What can hang from each mark:
A: V
C: T X
R: B X Y
Y: B R
Q: T
T: C
X: C R
V: A T X
B: R Y

Each row was made from one small tree. Brackets hold a mark, then the marks that hang from it, in alphabetical order. Every link used is in the known rows. Write each row's tree.
Known rows:
{T {C {X {R Y}}}}: [ 0.00 -0.10  0.59  0.10 -0.28  0.11  0.10  0.10  0.23  0.06 -0.14 -0.05
 -0.25 -0.30 -0.19 -0.03  0.17  0.25 -0.22 -0.25  0.31  0.03 -0.10]
{T {C X}}: [ 0.13 -0.17  0.63  0.04 -0.21  0.17  0.22  0.25  0.04 -0.12 -0.01 -0.07
 -0.25 -0.34 -0.07  0.02  0.14  0.13 -0.08 -0.21  0.29  0.15  0.02]
{A {V T {X C}}}: [ 0.35 -0.08  0.28  0.08  0.00  0.07  0.59  0.13  0.40 -0.06  0.04 -0.08
 -0.04  0.22 -0.31  0.07  0.06  0.24 -0.45 -0.31  0.09 -0.13  0.00]
{X {C T} {R {B Y}}}: [ 0.05 -0.22  0.46  0.08 -0.42  0.21 -0.10  0.09  0.31  0.02  0.30  0.14
 -0.01 -0.09 -0.12 -0.10  0.08  0.33 -0.38 -0.12  0.32 -0.21 -0.06]
{B {R {X C}} Y}: [ 0.17 -0.16  0.59 -0.02 -0.15  0.34  0.09  0.12  0.28 -0.25  0.33  0.14
 -0.19 -0.19 -0.31  0.19  0.07  0.03 -0.08 -0.07  0.28 -0.08 -0.12]
{A {V {T {C {X {R B Y}}}}}}: [ 0.29  0.01  0.51 -0.08  0.00  0.05  0.09  0.29  0.17 -0.01 -0.09  0.02
 -0.17 -0.16 -0.32 -0.23  0.20  0.49 -0.32 -0.44  0.40 -0.16 -0.05]
{A {V {T C} {X {R {Y B}}}}}: [ 0.25 -0.03  0.43 -0.12 -0.05 -0.20  0.31  0.14  0.43  0.04  0.11 -0.02
  0.03  0.06 -0.49  0.00  0.09  0.21 -0.42 -0.42  0.20 -0.13 -0.15]
{C {X {R B Y}}}: [ 0.17 -0.18  0.32 -0.07 -0.33  0.18 -0.02  0.10  0.07  0.11 -0.15  0.09
 -0.32 -0.33 -0.07 -0.14  0.21  0.36 -0.14 -0.14  0.37 -0.20  0.05]
{R X {Y B}}: [ 0.15 -0.26  0.14 -0.28 -0.05  0.04  0.11  0.23 -0.02 -0.05  0.06  0.19
 -0.13 -0.52 -0.35 -0.01  0.25 -0.01  0.13  0.06  0.27 -0.17 -0.10]
{C T {X {R B Y}}}: [ 0.10 -0.20  0.19 -0.04 -0.40  0.14 -0.14  0.11  0.07  0.01 -0.03  0.12
 -0.26 -0.40 -0.24 -0.22  0.21  0.50 -0.11 -0.10  0.37 -0.23  0.13]
{R {X {C T}} {Y B}}: [-0.02 -0.27  0.11 -0.12 -0.11  0.02  0.03  0.19  0.14 -0.10  0.16  0.23
  0.07 -0.62 -0.34 -0.15  0.18  0.17  0.05  0.12  0.27 -0.19 -0.13]
{C {X {R Y}}}: [ 0.07 -0.14  0.32  0.07 -0.37  0.21  0.13  0.02  0.23  0.10 -0.13 -0.04
 -0.31 -0.26 -0.18 -0.03  0.13  0.28 -0.14 -0.14  0.29 -0.09  0.02]
{Y B R}: [ 0.12 -0.23  0.29 -0.21 -0.06 -0.01  0.14  0.13  0.00 -0.03  0.27 -0.02
 -0.11 -0.17  0.00  0.10 -0.06 -0.05 -0.04  0.02  0.05 -0.12 -0.03]
{X {R B Y}}: [ 0.21 -0.13  0.25 -0.13 -0.31  0.10  0.06  0.09  0.05  0.12 -0.09  0.15
 -0.32 -0.13 -0.15 -0.07  0.17  0.18 -0.29 -0.16  0.20 -0.32 -0.07]
{V A T {X C {R {B Y}}}}: [ 0.32 -0.17  0.53 -0.07 -0.22  0.11  0.28 -0.02  0.64  0.14  0.31  0.09
  0.15  0.40 -0.22  0.06  0.23  0.46 -0.47 -0.40  0.38 -0.06 -0.17]
{V A {T C}}: [ 0.37 -0.11  0.56 -0.04 -0.08  0.03  0.40  0.20  0.23 -0.04  0.16  0.01
 -0.09  0.13 -0.37  0.20  0.20  0.30 -0.22 -0.40  0.36  0.08 -0.16]
{X R}: [ 0.23 -0.14  0.34  0.07 -0.45  0.14  0.21  0.02  0.15  0.12  0.05 -0.04
 -0.33  0.03 -0.11  0.06  0.02  0.09 -0.34 -0.14  0.14 -0.13 -0.04]
{Q {T C}}: [ 0.30 -0.16  0.46  0.02 -0.21 -0.02  0.23  0.43  0.09 -0.11  0.14 -0.01
 -0.24 -0.13 -0.13  0.11  0.14 -0.01 -0.30 -0.15  0.20 -0.10 -0.06]
{T {C {X R}}}: [ 0.09 -0.16  0.66  0.13 -0.42  0.12  0.13  0.15  0.19  0.04  0.02 -0.12
 -0.27 -0.20 -0.04 -0.04  0.10  0.19 -0.29 -0.26  0.28  0.10 -0.03]
{X C R}: [ 0.08 -0.14  0.43  0.18 -0.44  0.14  0.29  0.00  0.33  0.19  0.01 -0.02
 -0.19  0.04 -0.01  0.02 -0.03  0.05 -0.50 -0.11  0.15 -0.12 -0.14]
{A V}: [ 0.32 -0.07  0.25 -0.01 -0.05  0.19  0.32  0.21  0.01 -0.09 -0.03 -0.07
 -0.41  0.02 -0.24  0.06  0.03  0.10 -0.29 -0.15  0.17 -0.12  0.02]
{X {C T} {R B Y}}: [ 0.02 -0.14  0.23  0.02 -0.34  0.06  0.00  0.04  0.17  0.09 -0.03  0.22
 -0.10 -0.22 -0.21 -0.21  0.13  0.34 -0.37 -0.10  0.26 -0.35 -0.08]

Write each row's tree:
[ 0.04 -0.14  0.22  0.08 -0.40  0.14 -0.02  0.00  0.22  0.03 -0.02  0.01
 -0.23 -0.34 -0.29 -0.10  0.10  0.48 -0.12 -0.11  0.32 -0.14  0.08]
{C T {X {R Y}}}
[ 0.28 -0.18  0.14 -0.31  0.03  0.13  0.09  0.24 -0.20 -0.15 -0.11  0.25
 -0.29 -0.47 -0.34 -0.10  0.43  0.07  0.08 -0.03  0.27 -0.30 -0.06]
{R B X Y}
[ 0.10 -0.15  0.36  0.16 -0.46 -0.01  0.28 -0.16  0.59  0.15  0.09  0.03
 -0.07  0.23 -0.31  0.03  0.11  0.35 -0.47 -0.23  0.30 -0.03 -0.08]
{V A {X {C T} R}}
[ 0.12 -0.20  0.29  0.05 -0.47  0.09  0.01  0.09  0.15  0.10  0.13  0.17
 -0.13 -0.12 -0.06 -0.22  0.06  0.26 -0.44 -0.08  0.20 -0.27 -0.03]
{X {C T} {R B}}
[ 0.21 -0.10  0.35  0.07 -0.02  0.12  0.53  0.09  0.35 -0.02 -0.07 -0.07
 -0.21  0.06 -0.19  0.06  0.06  0.06 -0.43 -0.22  0.11 -0.11 -0.02]
{A {V {X C}}}
[ 0.14 -0.21  0.47 -0.01 -0.32  0.12  0.03 -0.06  0.56  0.05  0.29  0.15
  0.05  0.16 -0.27 -0.03  0.22  0.48 -0.42 -0.27  0.39 -0.11 -0.11]
{V A {X {C T} {R {B Y}}}}
[ 0.06 -0.12  0.36 -0.04 -0.32  0.11  0.13  0.05  0.20  0.16 -0.11  0.16
 -0.18 -0.11 -0.06 -0.13  0.14  0.17 -0.39 -0.12  0.20 -0.30 -0.20]
{X C {R B Y}}
[ 0.12 -0.20  0.23 -0.19  0.01  0.16  0.15  0.22 -0.06 -0.09 -0.15  0.24
 -0.16 -0.44 -0.19 -0.15  0.36  0.05 -0.05  0.00  0.28 -0.30 -0.18]
{R B {X C} Y}
[ 0.15 -0.08  0.35 -0.05 -0.14  0.20  0.16  0.09  0.14 -0.18 -0.01  0.20
 -0.29 -0.32 -0.41  0.08  0.11  0.06 -0.08 -0.05  0.23 -0.20 -0.15]
{B {R {X C} Y}}
[ 0.10 -0.23  0.25  0.11 -0.27  0.06  0.37  0.05  0.32 -0.09  0.08  0.03
 -0.08 -0.07 -0.17  0.00  0.08  0.18 -0.30 -0.13  0.10 -0.09  0.04]
{V {X {C T}}}
[ 0.30 -0.21  0.21 -0.32  0.05  0.03  0.05  0.25 -0.28 -0.21  0.10  0.09
 -0.27 -0.33 -0.11 -0.06  0.24 -0.06  0.07  0.00  0.12 -0.26  0.01]
{Y {R B X}}
[-0.05 -0.19  0.36 -0.01  0.04  0.16 -0.01  0.07  0.19 -0.26  0.32  0.00
  0.07 -0.29 -0.21  0.05  0.12  0.14  0.03  0.02  0.17 -0.10 -0.04]
{B {Y {R {X {C T}}}}}
[ 0.36 -0.24  0.29 -0.27 -0.23  0.11 -0.01  0.25 -0.01 -0.21  0.37  0.20
 -0.25 -0.37 -0.36  0.10  0.04 -0.05  0.06  0.01  0.26 -0.12  0.00]
{Y {B {R X}}}
[ 0.44 -0.10  0.31 -0.01 -0.30 -0.01  0.45 -0.08  0.48  0.17  0.15 -0.04
 -0.10  0.40 -0.37  0.17  0.16  0.35 -0.38 -0.40  0.28 -0.01 -0.04]
{V A T {X R}}
[ 0.18 -0.16  0.31 -0.09 -0.23 -0.10  0.35 -0.10  0.69  0.28  0.10  0.10
  0.21  0.22 -0.38  0.03  0.10  0.38 -0.38 -0.26  0.32 -0.08 -0.27]
{V A T {X C {R {Y B}}}}
[-0.02 -0.25  0.21 -0.13 -0.07 -0.05 -0.03  0.16  0.06 -0.14  0.32  0.11
  0.11 -0.48 -0.15 -0.14  0.04  0.06  0.03  0.15  0.19 -0.17 -0.08]
{Y B {R {X {C T}}}}
[ 0.22 -0.24  0.28 -0.15 -0.15  0.17  0.17  0.29 -0.10 -0.09 -0.01  0.19
 -0.17 -0.37 -0.07 -0.17  0.29 -0.01 -0.11 -0.01  0.24 -0.22 -0.09]
{R B {X C}}
[ 0.16 -0.20  0.27  0.17 -0.55  0.18  0.02  0.05  0.20  0.03  0.12 -0.05
 -0.25 -0.25 -0.16 -0.07  0.01  0.39 -0.19 -0.09  0.31 -0.05  0.16]
{C T {X R}}
[-0.10 -0.19  0.22  0.06 -0.42 -0.02  0.02  0.02  0.36  0.18  0.15  0.13
  0.03 -0.28 -0.21 -0.15 -0.04  0.28 -0.29  0.00  0.27 -0.22 -0.15]
{X {C T} {R {Y B}}}
[ 0.01 -0.25  0.20 -0.04 -0.42  0.08 -0.13  0.08  0.26  0.08  0.17  0.08
 -0.07 -0.45 -0.26 -0.15  0.07  0.44 -0.04 -0.01  0.38 -0.12  0.06]
{C T {X {R {Y B}}}}
[ 0.10 -0.20  0.12 -0.12 -0.03  0.07  0.02  0.23 -0.05 -0.15 -0.03  0.29
 -0.09 -0.55 -0.32 -0.25  0.34  0.24  0.00  0.02  0.28 -0.35 -0.06]
{R B {X {C T}} Y}
[ 0.19 -0.26  0.27 -0.09 -0.29  0.06 -0.07  0.21  0.15 -0.21  0.42  0.26
 -0.06 -0.47 -0.37 -0.09 -0.03  0.09 -0.04  0.10  0.32 -0.15 -0.04]
{Y {B {R {X {C T}}}}}
[-0.02 -0.19  0.27 -0.02 -0.38 -0.09  0.14 -0.14  0.65  0.21  0.12  0.15
  0.11  0.00 -0.38 -0.07  0.12  0.39 -0.32 -0.15  0.35 -0.10 -0.18]
{V A {X {C T} {R {Y B}}}}
[ 0.00 -0.18  0.48 -0.06  0.15  0.21  0.13  0.07  0.19 -0.21  0.23 -0.02
 -0.04 -0.22 -0.06  0.11  0.13 -0.05  0.00  0.00  0.14 -0.08 -0.17]
{B {Y {R {X C}}}}
